Each row was made from one small tree. The marks that hang from a mark follow it in brackets, in alphabetical order. Every link used is in the known rows. Write each row's tree.
Known rows:
vimuk(bizibo): [-0.04  0.08  0.05  0.29  0.00 -0.11 -0.13  0.29 -0.01 -0.20  0.09  0.09
 -0.11  0.11  0.11 -0.05 -0.01  0.05  0.05 -0.08  0.01  0.17  0.11]
bizibo(pupev rivade): [ 0.36  0.07 -0.07  0.14  0.02 -0.06  0.09  0.10 -0.20 -0.09 -0.09 -0.21
 -0.23  0.05  0.01 -0.01  0.12  0.26 -0.19 -0.10  0.19  0.07 -0.12]
murovo(keko): [ 0.03 -0.05  0.10 -0.15  0.11  0.07 -0.14  0.20  0.09 -0.08 -0.08  0.10
 -0.10  0.06  0.11 -0.06  0.12 -0.04 -0.05 -0.18 -0.08  0.03 -0.11]
bizibo(pupev rivade(suneg)): [ 0.26  0.18 -0.08  0.04  0.26 -0.01  0.14 -0.18 -0.15 -0.07 -0.10 -0.17
 -0.10 -0.10  0.03 -0.11  0.02  0.20 -0.19 -0.15  0.06  0.02 -0.13]
koretu(suneg(kepu(bedu))): [-0.01  0.19  0.04 -0.17 -0.08  0.01 -0.02  0.18  0.39 -0.13 -0.35  0.11
  0.06  0.15 -0.16  0.43 -0.01 -0.15  0.00  0.12 -0.07 -0.23  0.15]
pupev(bizibo(rivade(suneg(kepu(bedu) koretu)))): [-0.10 -0.01 -0.02  0.08 -0.04 -0.09 -0.04  0.01  0.24  0.16  0.03  0.10
  0.20 -0.02 -0.34  0.24 -0.13 -0.16  0.00  0.42 -0.12 -0.02  0.07]
bedu(kepu): [ 0.09  0.07  0.03 -0.03  0.07  0.07 -0.24  0.26  0.12 -0.01 -0.11  0.13
  0.02  0.05  0.04  0.25 -0.05  0.17 -0.04  0.07  0.06  0.14 -0.05]
keko(bedu(kepu) vimuk): [-0.10 -0.24  0.01 -0.15 -0.13  0.30 -0.21  0.23  0.09  0.04 -0.10  0.05
  0.06  0.03  0.03  0.20 -0.06  0.20  0.22 -0.12 -0.11  0.02 -0.04]
kepu(bedu rivade): [-0.26  0.12  0.08 -0.23  0.01 -0.15  0.01  0.51  0.11 -0.16 -0.18 -0.15
 -0.11 -0.04  0.03  0.31  0.37 -0.11 -0.17 -0.06  0.02  0.26  0.03]
bizibo(rivade(kepu)): [ 0.04  0.15  0.03  0.04  0.09 -0.17 -0.02 -0.05 -0.04  0.08  0.09 -0.11
 -0.07  0.03  0.02  0.03  0.13  0.15  0.01  0.10  0.19  0.01 -0.03]
keko(vimuk(bizibo(pupev rivade(kepu)))): [ 0.09 -0.09 -0.04  0.38 -0.10 -0.11  0.20 -0.17 -0.39 -0.02  0.35 -0.07
 -0.16  0.05  0.30 -0.26 -0.07  0.32  0.17 -0.14  0.28  0.11  0.09]
suneg(kepu koretu): [ 0.23 -0.06 -0.11  0.26 -0.22  0.09 -0.29  0.21  0.33  0.08 -0.02  0.16
  0.13  0.28 -0.42  0.02 -0.13 -0.09 -0.01  0.39  0.02 -0.19 -0.10]
pupev(bizibo(rivade(suneg(kepu koretu)))): [ 0.05 -0.06 -0.07  0.25  0.03 -0.09 -0.13 -0.15  0.14  0.21  0.14  0.15
  0.16  0.03 -0.39  0.00 -0.27 -0.09 -0.01  0.53 -0.14 -0.06  0.04]
vimuk(bizibo(rivade) keko): [ 0.01 -0.17  0.09  0.02  0.03 -0.14  0.16 -0.01 -0.26 -0.02  0.11 -0.02
 -0.27 -0.01  0.28 -0.22  0.01  0.04 -0.03 -0.27  0.19 -0.01  0.14]
pupev(bizibo(rivade(suneg))): [-0.12  0.10  0.04  0.13  0.29 -0.19 -0.02 -0.01 -0.06 -0.02  0.06 -0.02
 -0.04 -0.17 -0.03  0.11 -0.04  0.06 -0.05  0.10 -0.15  0.21  0.11]
suneg(koretu): [ 0.14 -0.02 -0.11  0.28 -0.15  0.08 -0.26  0.28  0.19 -0.09 -0.12  0.04
 -0.02  0.15 -0.28 -0.01  0.08 -0.09 -0.09  0.22  0.05 -0.03 -0.12]
murovo(keko(bedu vimuk)): [-0.16 -0.37  0.07 -0.27 -0.09  0.30 -0.12  0.16  0.04 -0.04 -0.06  0.01
 -0.05  0.05  0.10 -0.10  0.10 -0.01  0.22 -0.38 -0.25 -0.07 -0.11]
suneg(kepu(rivade) koretu): [ 0.06 -0.09 -0.07  0.05 -0.18 -0.04 -0.19  0.22  0.22  0.12  0.02  0.05
  0.05  0.21 -0.38 -0.05  0.02 -0.20 -0.15  0.49  0.00 -0.06 -0.06]
kepu(bedu rivade(suneg(koretu))): [-0.27  0.11 -0.04 -0.19  0.03  0.00 -0.04  0.19  0.23 -0.08 -0.20 -0.07
  0.10 -0.12 -0.15  0.08  0.24 -0.33 -0.21  0.15 -0.08  0.09 -0.06]
keko(bedu(kepu) vimuk(bizibo(pupev))): [ 0.11 -0.21 -0.03  0.13 -0.22  0.26 -0.03  0.05 -0.20 -0.10  0.08  0.08
 -0.01  0.07  0.24 -0.03 -0.20  0.27  0.24 -0.32 -0.03  0.09  0.02]
bedu(kepu(rivade(suneg))): [-0.17  0.16  0.06 -0.33  0.32 -0.02 -0.10  0.00  0.07  0.05 -0.06  0.06
  0.08 -0.18  0.11  0.10 -0.02 -0.01 -0.19  0.12 -0.09  0.20 -0.01]
vimuk(bizibo(pupev rivade) keko(bedu)): [ 0.29 -0.16  0.01  0.00 -0.11  0.04  0.31 -0.18 -0.41 -0.09 -0.01 -0.18
 -0.26 -0.02  0.22 -0.26  0.02  0.06  0.02 -0.58  0.08 -0.17 -0.01]
murovo(keko(bedu(kepu) vimuk(bizibo(pupev)))): [ 0.08 -0.36  0.07 -0.13 -0.17  0.33  0.01 -0.07 -0.25 -0.03  0.11  0.17
 -0.01  0.04  0.42 -0.21 -0.18  0.17  0.24 -0.47 -0.10  0.00 -0.07]

Which tree is each row?
[-0.27  0.29  0.10  0.00  0.24 -0.26  0.11 -0.12  0.03  0.02  0.09 -0.03
  0.10 -0.24  0.04  0.34  0.07 -0.05  0.08  0.03 -0.07  0.20  0.15] : pupev(bizibo(rivade(kepu(bedu) suneg)))
[-0.09 -0.05 -0.03 -0.11 -0.25 -0.05 -0.09  0.38  0.32  0.08 -0.10  0.02
  0.09  0.16 -0.33  0.20  0.15 -0.26 -0.13  0.37  0.02 -0.03 -0.04] : suneg(kepu(bedu rivade) koretu)
[-0.04  0.10  0.05 -0.21  0.02 -0.13 -0.04  0.04  0.19 -0.05 -0.19  0.04
 -0.04  0.12 -0.16  0.11 -0.01 -0.18 -0.15  0.32 -0.09 -0.15  0.16] : koretu(suneg(kepu(rivade)))
[-0.09  0.05 -0.03 -0.20  0.12  0.08 -0.20 -0.04  0.14  0.12 -0.09  0.11
  0.16 -0.11 -0.09 -0.04 -0.04 -0.13 -0.22  0.37 -0.04  0.06 -0.09] : bedu(kepu(rivade(suneg(koretu))))
[-0.01 -0.22  0.09 -0.14 -0.06 -0.01  0.16 -0.06 -0.24 -0.01  0.02 -0.13
 -0.21 -0.01  0.20 -0.20  0.04 -0.02  0.10 -0.43  0.00 -0.16  0.08] : vimuk(bizibo(rivade) keko(bedu))
[-0.33 -0.36  0.16 -0.51  0.12  0.25  0.01 -0.36 -0.19  0.21  0.17  0.11
  0.08 -0.14  0.48 -0.33 -0.22  0.17  0.27 -0.28 -0.20 -0.06  0.01] : murovo(keko(bedu(kepu) vimuk(bizibo(rivade(suneg)))))
[ 0.04 -0.41  0.05 -0.10 -0.16  0.15  0.19 -0.12 -0.40 -0.03  0.16 -0.11
 -0.21  0.03  0.37 -0.43  0.01  0.19  0.18 -0.49 -0.06 -0.05 -0.05] : murovo(keko(bedu vimuk(bizibo(pupev rivade))))
[-0.02  0.12 -0.07  0.00 -0.05  0.15 -0.15  0.10  0.46  0.05 -0.16  0.16
  0.29  0.09 -0.34  0.18 -0.10 -0.22  0.01  0.23 -0.11 -0.18 -0.08] : rivade(suneg(kepu(bedu) koretu))
[-0.15 -0.19  0.16 -0.38 -0.05  0.03  0.06 -0.01 -0.19  0.03  0.03  0.05
 -0.08 -0.09  0.29 -0.06 -0.01 -0.15  0.03 -0.32 -0.06  0.01  0.11] : vimuk(bizibo keko(bedu(kepu(rivade))))
[-0.05  0.13 -0.05  0.31  0.10 -0.15 -0.08 -0.33  0.00  0.14  0.19  0.06
  0.15 -0.12 -0.21 -0.03 -0.09 -0.12  0.03  0.39 -0.04  0.03  0.04] : pupev(bizibo(rivade(kepu suneg(koretu))))
[ 0.13  0.06 -0.12  0.16  0.02  0.15 -0.24 -0.06  0.37  0.10 -0.04  0.20
  0.26  0.14 -0.41 -0.07 -0.24 -0.16  0.00  0.35 -0.13 -0.22 -0.10] : rivade(suneg(kepu koretu))
[-0.11  0.30 -0.05  0.05  0.03  0.08 -0.09 -0.08  0.32 -0.02 -0.10  0.08
  0.27 -0.07 -0.18  0.13  0.08 -0.25  0.05  0.10  0.01 -0.09 -0.09] : rivade(kepu(bedu) suneg(koretu))
[ 0.43  0.03 -0.18  0.17 -0.01  0.11  0.03 -0.29  0.05  0.16 -0.02 -0.01
  0.12  0.10 -0.32 -0.22 -0.21  0.06 -0.14  0.29  0.07 -0.26 -0.20] : bizibo(pupev rivade(suneg(kepu koretu)))
[ 0.06 -0.14 -0.04  0.21 -0.21  0.01  0.18 -0.23 -0.38 -0.02  0.27 -0.17
 -0.09  0.04  0.22 -0.24 -0.04  0.26  0.30 -0.28  0.10 -0.04  0.04] : keko(bedu vimuk(bizibo(pupev rivade(kepu))))
[-0.13  0.24  0.06  0.16  0.30 -0.25  0.02 -0.27 -0.07  0.07  0.20  0.02
  0.07 -0.19 -0.02  0.10 -0.07  0.03  0.06  0.14 -0.08  0.17  0.12] : pupev(bizibo(rivade(kepu suneg)))
[ 0.21  0.25 -0.02  0.01 -0.03 -0.12  0.22  0.01 -0.12 -0.05 -0.07 -0.22
 -0.09 -0.02  0.09  0.22  0.24  0.17 -0.06 -0.17  0.28  0.05 -0.08] : bizibo(pupev rivade(kepu(bedu)))
[-0.35  0.24  0.07 -0.33  0.24 -0.10  0.05  0.24  0.17 -0.14 -0.20 -0.11
  0.02 -0.19  0.05  0.21  0.28 -0.18 -0.17 -0.11 -0.13  0.21  0.03] : kepu(bedu rivade(suneg))
[-0.19  0.15  0.09 -0.37 -0.06 -0.13  0.06  0.19  0.28 -0.09 -0.30  0.01
 -0.01  0.07 -0.12  0.36  0.14 -0.25 -0.14  0.22 -0.08 -0.11  0.20] : koretu(suneg(kepu(bedu rivade)))
[ 0.31 -0.13  0.01  0.16  0.00 -0.09  0.31 -0.12 -0.44 -0.10  0.08 -0.07
 -0.33 -0.01  0.29 -0.27 -0.02  0.12 -0.11 -0.42  0.27 -0.01  0.05] : vimuk(bizibo(pupev rivade) keko)
[ 0.07 -0.26 -0.05  0.17 -0.22  0.08  0.15  0.00 -0.37 -0.10  0.12 -0.21
 -0.20  0.07  0.19 -0.23 -0.01  0.29  0.18 -0.34  0.03  0.02  0.02] : keko(bedu vimuk(bizibo(pupev rivade)))
[ 0.07 -0.08 -0.16  0.43 -0.07  0.04  0.14 -0.49 -0.27  0.07  0.33  0.02
  0.05 -0.02  0.11 -0.49 -0.20  0.10  0.14  0.07  0.20 -0.06  0.00] : keko(vimuk(bizibo(pupev rivade(kepu suneg(koretu)))))
[ 0.11  0.37 -0.03 -0.09  0.21 -0.07  0.27 -0.26 -0.07 -0.03 -0.07 -0.18
  0.05 -0.17  0.11  0.13  0.14  0.10 -0.05 -0.21  0.15  0.00 -0.09] : bizibo(pupev rivade(kepu(bedu) suneg))
[-0.19  0.18 -0.01  0.15  0.04 -0.15  0.02 -0.15  0.09  0.09  0.08  0.02
  0.19 -0.17 -0.15  0.20  0.05 -0.20  0.04  0.28 -0.02  0.06  0.06] : pupev(bizibo(rivade(kepu(bedu) suneg(koretu))))
